What can hang from each mark:
Z_625: Z_489
Z_162: Z_266 Z_667
Z_667: Z_74 Z_372 Z_625 Z_632
Z_74: Z_607 Z_667
Z_754: Z_667
Z_372: Z_607 Z_667
Z_489: Z_625

Every row comes from one small tree of marks. The marks that hang from a mark follow it in brackets, in the order of their numbers. Every link used is in the known rows. Which tree was each row made from?
Known rows:
Z_74{Z_607 Z_667}: [-.18, .02, -.03, -.05, .01, .28, .20, -.49, .03, .03, .04, .09, .09, .03, .05, -.79, -.12, -.05, .07, -.18, .15]
Z_754{Z_667}: [-.14, .19, -.15, .18, -.09, .26, .07, -.11, -.05, .00, .12, .10, .15, .05, -.18, -.72, .15, -.10, -.07, -.12, .07]
Z_372{Z_607 Z_667{Z_74 Z_625{Z_489}}}: [-.17, .28, .13, .11, -.15, -.08, .00, -.26, .36, -.28, .13, -.08, -.10, -.03, -.38, -.43, .32, .17, .05, -.19, .20]
Z_667{Z_74 Z_625{Z_489} Z_632}: [-.19, .28, .01, .08, -.06, .07, .08, -.22, .34, -.10, .06, .15, -.14, -.02, -.10, .19, .29, .15, -.04, -.25, -.06]
Z_74{Z_607 Z_667{Z_625}}: [-.22, -.02, .03, .00, .12, .15, .22, -.53, .18, .06, -.09, .24, .06, .02, -.12, -.59, -.02, .08, .03, -.24, .09]
Z_74{Z_667{Z_372}}: [-.10, .10, -.05, .01, .15, .14, .07, -.13, -.28, .00, .02, .16, -.09, -.03, .03, -.54, -.05, -.10, -.03, -.13, .21]
Z_754{Z_667{Z_372}}: [-.12, .18, -.06, .18, .07, .20, .00, .14, -.16, .00, .04, .13, .03, -.06, .01, -.23, .14, -.20, -.13, -.10, .09]
Z_754{Z_667{Z_74 Z_625{Z_489}}}: [-.22, .19, -.03, .18, -.08, .17, .06, -.14, .42, -.01, .03, -.04, -.09, .00, -.33, -.29, .38, .08, -.12, -.23, -.07]
Z_162{Z_667{Z_74{Z_607} Z_372 Z_625}}: [-.28, -.10, .00, .13, .04, .01, -.02, -.15, .20, -.02, -.02, .14, -.16, -.03, .16, .49, .12, .06, -.10, -.29, -.08]
Z_372{Z_607}: [-.13, .22, -.14, .17, -.16, .06, .10, -.04, .06, -.16, .24, .23, .12, .02, -.26, -.57, .08, -.02, .07, -.15, .26]
Z_489{Z_625}: [-.18, .17, -.19, .22, -.21, .19, .18, -.34, -.22, -.17, .40, .50, .12, .05, -.20, -.57, .01, -.07, .03, -.15, .17]
Z_754{Z_667{Z_74{Z_607} Z_372 Z_632}}: [-.18, .15, .18, .19, .10, .29, -.06, .21, .15, .12, -.05, -.22, -.15, -.17, .33, .44, .16, -.12, -.11, -.17, -.14]
Z_372{Z_667}: [-.10, .26, -.05, .09, -.14, .11, .03, -.46, -.38, -.19, .13, .14, .16, .10, -.08, -.68, .08, -.03, .04, -.08, .24]
Z_74{Z_607}: [-.20, .10, -.09, .07, -.17, .26, .15, -.44, .06, -.07, .16, .25, .19, .03, .06, -.18, -.05, -.12, .03, -.17, .13]
Z_372{Z_607 Z_667{Z_625}}: [-.12, .25, .05, .17, -.03, -.12, .03, -.25, -.01, -.23, .05, .23, .10, .01, -.40, -.70, .21, .12, .09, -.14, .28]
Z_162{Z_266 Z_667}: [-.18, -.01, -.31, .01, -.19, .17, -.07, -.11, -.13, -.13, .16, .26, .15, .07, -.11, -.56, .14, .11, .00, -.21, .09]
Z_754{Z_667{Z_74{Z_607} Z_632}}: [-.20, .16, .10, .19, -.04, .33, .03, .01, .24, .12, .01, -.25, -.01, -.07, .16, -.09, .17, -.03, -.06, -.20, -.18]
Z_667{Z_74 Z_372{Z_607} Z_625 Z_632}: [-.16, .25, .15, .24, .10, -.13, -.06, .32, .19, -.05, -.04, .13, -.21, -.17, -.12, .45, .30, .16, -.03, -.21, .04]
Z_162{Z_266 Z_667{Z_74 Z_632}}: [-.20, .06, -.17, .08, -.16, .15, -.16, .14, -.05, -.03, .06, -.08, -.06, .02, .05, -.18, .28, .22, -.02, -.25, -.10]
Z_667{Z_625{Z_489}}: [-.18, .20, -.09, .04, -.13, .07, .17, -.39, .24, -.18, .14, .48, .06, .03, -.22, -.24, .17, .03, -.03, -.21, .16]
Z_667{Z_74}: [-.19, .17, -.11, .17, -.18, .17, .04, -.30, -.06, .00, .15, .01, .02, .09, -.16, -.35, .14, .01, -.04, -.19, .08]
Z_754{Z_667{Z_372{Z_607} Z_625 Z_632}}: [-.11, .25, .12, .27, .23, -.05, -.04, .57, .22, -.03, -.07, .20, -.12, -.22, -.15, .09, .30, .03, -.06, -.15, .03]
Z_754{Z_667{Z_74 Z_625 Z_632}}: [-.19, .21, .02, .29, .07, .10, -.01, .06, .17, .12, -.13, -.03, -.07, -.02, -.22, -.16, .39, .16, -.12, -.22, -.17]

Write each row's tree:
[-.18, .16, .10, .33, .13, -.04, -.07, .36, .30, .03, -.07, -.06, -.14, -.15, -.35, -.07, .38, .04, -.13, -.19, .01] | Z_754{Z_667{Z_74 Z_372{Z_607} Z_625}}
[-.12, .31, .10, .15, -.09, .10, -.06, -.27, -.28, -.08, .04, -.16, -.04, .05, .03, -.28, .17, .09, .01, -.13, .06] | Z_372{Z_667{Z_74 Z_632}}
[-.12, .28, .06, .04, -.11, -.07, .05, -.24, .23, -.36, .16, .19, .03, -.04, -.36, -.58, .24, .10, .10, -.15, .29] | Z_372{Z_607 Z_667{Z_625{Z_489}}}
[-.25, .05, .12, .17, .07, .07, .01, -.26, .22, .05, -.08, .14, -.09, -.08, .03, .56, .14, .00, -.11, -.24, .02] | Z_667{Z_74{Z_607} Z_372 Z_625}
[-.25, .18, .15, .05, -.09, .16, .13, -.30, .56, -.07, .03, .10, -.12, -.07, .12, .47, .20, .11, .00, -.28, -.10] | Z_667{Z_74{Z_607} Z_625{Z_489} Z_632}
[-.19, .18, .14, .13, .03, .19, -.03, .01, .07, .02, .01, -.01, -.14, -.13, .41, .68, .06, -.07, -.05, -.19, -.03] | Z_667{Z_74{Z_607} Z_372 Z_632}
[-.14, .25, .06, .16, .03, .09, -.05, .09, -.14, .01, .04, .05, -.18, -.08, .21, .41, .15, -.03, -.09, -.17, .01] | Z_667{Z_74 Z_372 Z_632}
[-.17, .18, -.01, .25, .06, .22, -.07, .15, -.09, .08, .02, -.15, -.11, -.06, -.03, -.10, .25, -.11, -.15, -.13, -.02] | Z_754{Z_667{Z_74 Z_372}}
[-.13, .28, .06, .02, .08, .01, .06, .02, .16, -.19, .04, .47, -.15, -.14, .12, .56, .17, .00, -.04, -.19, .09] | Z_667{Z_372 Z_625{Z_489} Z_632}
[-.13, .30, .19, .24, .00, -.15, -.07, -.03, .09, -.14, -.05, -.03, -.11, -.03, -.28, -.26, .32, .26, .06, -.17, .08] | Z_372{Z_607 Z_667{Z_74 Z_625 Z_632}}
[-.15, .15, -.03, .24, .17, .07, .00, .07, -.01, .03, -.10, .30, .00, -.08, -.19, -.02, .23, -.06, -.15, -.14, .05] | Z_754{Z_667{Z_372 Z_625}}
[-.13, .28, .10, .20, .02, .00, -.08, .37, .05, -.09, .11, -.05, -.22, -.15, .05, .26, .20, .01, -.01, -.17, .08] | Z_667{Z_74 Z_372{Z_607} Z_632}
[-.15, .26, .00, .24, -.03, .25, -.01, .08, .03, .10, .03, -.23, -.07, .00, -.03, -.28, .28, .02, -.09, -.16, -.13] | Z_754{Z_667{Z_74 Z_632}}
[-.20, .19, .23, .15, .02, .06, .00, -.42, .10, -.04, -.12, -.06, -.03, -.03, .08, .13, .19, .17, .03, -.20, -.05] | Z_372{Z_667{Z_74{Z_607} Z_625 Z_632}}
[-.24, .00, -.26, .08, -.22, .18, -.14, -.07, -.04, -.03, .11, -.04, .01, .07, -.10, -.44, .24, .19, -.04, -.24, -.02] | Z_162{Z_266 Z_667{Z_74}}
[-.15, .10, .07, -.06, .07, .26, .17, -.31, .04, .03, -.01, .03, .00, -.03, .21, -.51, -.09, -.01, .08, -.19, .05] | Z_74{Z_607 Z_667{Z_632}}
[-.22, .13, -.05, .29, .02, .13, .02, -.13, .18, .12, -.08, -.04, -.01, .05, -.38, -.39, .36, .10, -.15, -.21, -.08] | Z_754{Z_667{Z_74 Z_625}}
[-.12, .22, .02, .14, .16, -.04, .02, .02, -.10, -.05, -.08, .50, -.09, -.09, .07, .40, .15, .01, -.06, -.17, .08] | Z_667{Z_372 Z_625 Z_632}
[-.21, .09, .11, .20, .05, .30, -.03, .02, .12, .11, .00, -.22, -.08, -.10, .19, .20, .15, -.16, -.14, -.16, -.06] | Z_754{Z_667{Z_74{Z_607} Z_372}}
[-.12, .25, .09, .19, .13, -.14, .02, .33, .13, -.13, -.01, .42, -.10, -.16, -.11, .30, .19, .06, .01, -.17, .15] | Z_667{Z_372{Z_607} Z_625 Z_632}
[-.23, .12, .21, .17, .13, .06, -.01, -.07, .21, .05, -.14, .14, -.17, -.14, .19, .79, .16, .05, -.07, -.24, -.07] | Z_667{Z_74{Z_607} Z_372 Z_625 Z_632}
[-.09, .14, -.02, .04, .13, .03, .06, .13, -.06, -.09, .07, .09, -.10, -.11, -.10, -.67, .00, -.04, .04, -.14, .29] | Z_74{Z_667{Z_372{Z_607}}}
[-.20, .22, .07, .13, -.02, -.08, .00, .12, .45, -.19, .12, .10, -.23, -.14, -.22, .28, .28, .07, -.06, -.23, .15] | Z_667{Z_74 Z_372{Z_607} Z_625{Z_489}}
[-.22, .17, .07, .12, -.11, .25, .07, -.24, .17, .02, .07, -.05, -.02, -.02, .21, .17, .09, .02, .01, -.22, -.06] | Z_667{Z_74{Z_607} Z_632}
[-.14, .09, -.16, .01, -.01, .08, -.18, .33, -.23, -.11, .04, .29, -.05, -.11, .24, .17, .14, .06, -.04, -.18, .03] | Z_162{Z_266 Z_667{Z_372 Z_632}}
[-.14, .15, -.01, .02, .18, .03, .16, -.23, -.03, .07, -.11, .27, -.06, .01, -.14, -.60, .08, .18, .02, -.22, .05] | Z_74{Z_667{Z_625 Z_632}}
[-.13, .09, .04, .07, .24, -.10, .06, .08, .09, -.04, -.06, .25, -.13, -.11, -.28, -.53, .09, .06, .02, -.20, .25] | Z_74{Z_667{Z_372{Z_607} Z_625}}
[-.13, .10, .15, -.05, .20, .22, .09, -.07, -.04, .03, -.05, .08, -.13, -.15, .40, .01, -.12, -.10, .02, -.17, .08] | Z_74{Z_607 Z_667{Z_372 Z_632}}
[-.25, .04, .16, .24, .16, .16, -.01, -.02, .31, .13, -.16, -.03, -.10, -.11, -.01, .30, .25, -.04, -.18, -.21, -.08] | Z_754{Z_667{Z_74{Z_607} Z_372 Z_625}}
[-.20, .10, -.17, -.05, -.13, .05, -.05, .03, .28, -.21, .07, .38, -.03, -.05, -.04, -.04, .29, .24, .02, -.28, -.01] | Z_162{Z_266 Z_667{Z_625{Z_489} Z_632}}
[-.23, .19, -.04, .08, -.13, .07, .10, -.38, .32, -.11, .10, .14, -.08, .04, -.26, -.10, .26, .10, -.07, -.25, .04] | Z_667{Z_74 Z_625{Z_489}}
